Each row comes from the steps of one walk. Every step used is in the known rows, and no mark comes twice. Write the walk behind each row, first mark first.
In the rows, zero is written as 128.
Known rows:
verop > zipesul > vegos: [179 176 136  83  98 148 156 121 124 131 138 152 140 157 164 151 138 107
 176 152]
verop > loga: [175 188 133  85 130 137 135  80 100 115 165 125 127 157 142 134 125  86
 184 100]
defoz > rusebut > muko: [173 166 132  90 114 108 167  89  89 125 139 142 133 182 162 155  87  82
 146 146]
defoz > verop > loga > vegos > muko > rusebut: [163 155 119  87 108 178 139 117  94 121 145 118 184 161 118 139 119 115
 183  98]
rusebut > defoz: [175 162 121  84 125 101 111  78 114 104 135 133 118 162 139 168 110  81
 172 125]
defoz > verop > zipesul > vegos > muko: [162 142 143  77  78 170 155 136 122 140 136 128 179 139 151 151 137 124
 190 138]
verop > zipesul: [169 180 147  75  97 138 154 111 134 139 146 142 127 154 160 145 138  86
 187 127]
loga > vegos: [175 188 117 101 117 113 131 128 108 104 129 140 145 170 155 162 124  87
 185 130]
muko > rusebut: [173 175 142  93 123 141 129  93 122 137 145 142 134 162 152 154 125  96
 160 145]
zipesul > verop > loga > vegos > muko: [160 174 107  92 111 164 120 118  76  80 163 131 183 160 137 172 130 100
 176  89]
rusebut > muko > vegos > defoz: [158 151 152 126 101 100 169  70 126 106 164 151 131 172 164 155 141  87
 175 144]
loga > vegos > muko > rusebut > defoz > verop: [162 128 109  87 106 142 114 115 108 110 116 125 178 168 115 171 105 111
 170 122]
muko > vegos > defoz > rusebut: [177 162 144 114  85 103 163  77 107 132 164 167 141 179 127 128 125 100
 162 140]
defoz > verop > zipesul > vegos > muko > rusebut: [166 137 145  75  78 192 158 127 127 154 133 139 186 147 141 149 136 136
 168 152]
rusebut > defoz > verop > loga > vegos: [176 144  85  81 126 117 145 106  78  77 134 121 142 178 103 134 110 105
 191  87]
zipesul > vegos > muko > rusebut: [174 168 147  99 107 172 109  98 120 137 138 139 174 147 158 177 120 111
 151 161]
rusebut > muko: [164 167 142  98 123 108 151  89 112 109 143 130 124 162 178 171 115  77
 168 140]
zipesul > verop > loga: [172 174 118  84 132 149 140  96  76  89 176 138 141 163 137 147 139 105
 164 100]
loga > vegos > defoz > rusebut > muko: [170 156  98 103  86  83 166  95  87  96 125 164 142 197 131 146 109  95
 150 141]
loga > vegos > defoz: [170 172 107 105  95  93 126 108 115  94 134 154 138 169 126 147 146  98
 184 127]
muko > rusebut > defoz > verop > loga: [177 134 108  73 134 143 143  71  89 114 150 121 134 172 100 126 111 116
 165 102]
verop > loga > vegos > muko: [164 190 124  91 107 153 116 105 102 104 154 122 167 153 141 156 115  84
 193  88]
zipesul > vegos > muko > rusebut > defoz > verop: [172 119 121  85 110 156 115  96 107 119 122 127 175 153 124 171 109 128
 153 149]

Write each row's walk:
[149 121 151 104  72 119 218 100 131 122 160 148 139 171 146 128 159 111
 191 137] => rusebut > muko > vegos > defoz > verop > zipesul
[170 125 122  59 102 142 163 102 123 138 130 139 135 170 117 138 126 117
 169 129] => muko > rusebut > defoz > verop > zipesul
[172 147 132  71  87 173 117  88 135 136 133 150 164 154 145 175 114 109
 152 146] => verop > zipesul > vegos > muko > rusebut > defoz
[178 138  86  79 129 140 147  99  81  94 133 130 150 187  98 131 108 117
 171 100] => muko > rusebut > defoz > verop > loga > vegos
[185 161 118  80  66 123 170  99 109 135 137 179 147 175 119 121 134 123
 152 154] => verop > zipesul > vegos > defoz > rusebut
[155 123 135  61  85 165 139  99 133 148 135 127 163 151 119 154 122 112
 172 120] => vegos > muko > rusebut > defoz > verop > zipesul
[155 130 139 112 105 119 199  70  97  98 176 130 139 172 130 117 146 110
 187 110] => rusebut > muko > vegos > defoz > verop > loga
[173 133 113 101  97 109 150 110 105 105 131 145 149 155 116 132 156 139
 176 151] => zipesul > vegos > defoz > verop
[167 183 124  90 111 178 115  98 104 120 153 129 175 161 135 154 114  93
 172 101] => verop > loga > vegos > muko > rusebut
[174 180  93  90 128 145 144 122  68  71 158 144 158 177 134 154 135 105
 169  98] => zipesul > verop > loga > vegos
[159 161 118  88 105 155 138 125  90 105 147 109 178 153 123 140 120 105
 202  85] => defoz > verop > loga > vegos > muko
[178 140 105  95 104 128 158  91  87  98 152 137 147 159 102 107 153 140
 180 117] => zipesul > vegos > defoz > verop > loga
[176 149 119  85  67 115 193  88 103 124 134 175 142 185 140 136 122 113
 140 163] => verop > zipesul > vegos > defoz > rusebut > muko
[159 135 151  97  69 128 196 110 135 135 163 152 144 161 126 115 171 120
 202 129] => muko > vegos > defoz > verop > zipesul
[179 156 121  82 130 122 112  72 118 120 136 140 123 169 134 165 110  92
 152 136] => muko > rusebut > defoz
[174 140 107  72 131 121 142  79  86  98 150 113 127 163 107 127 114 106
 185  90] => rusebut > defoz > verop > loga
[163 177 134  99 103 156 106 117 121 128 132 137 177 159 150 176 118  93
 168 133] => loga > vegos > muko > rusebut
[172 179 102  98 103 113 135  89  98  86 152 145 137 172 110 126 145  99
 188  94] => verop > loga > vegos > defoz
[171 133 115  80 125 102 134  98 103 104 132 122 129 162 121 150 116 105
 181 121] => rusebut > defoz > verop
[173 163 104  89 122 134 161 128  80  97 143 120 154 171 120 123 126 111
 199  95] => defoz > verop > loga > vegos
[168 151 123  96  92  87 166  68  95 116 142 156 126 183 134 140 112  93
 143 142] => vegos > defoz > rusebut > muko
[162 173 156  91 108 161 106  89 132 147 148 129 161 144 152 171 119  93
 162 136] => vegos > muko > rusebut
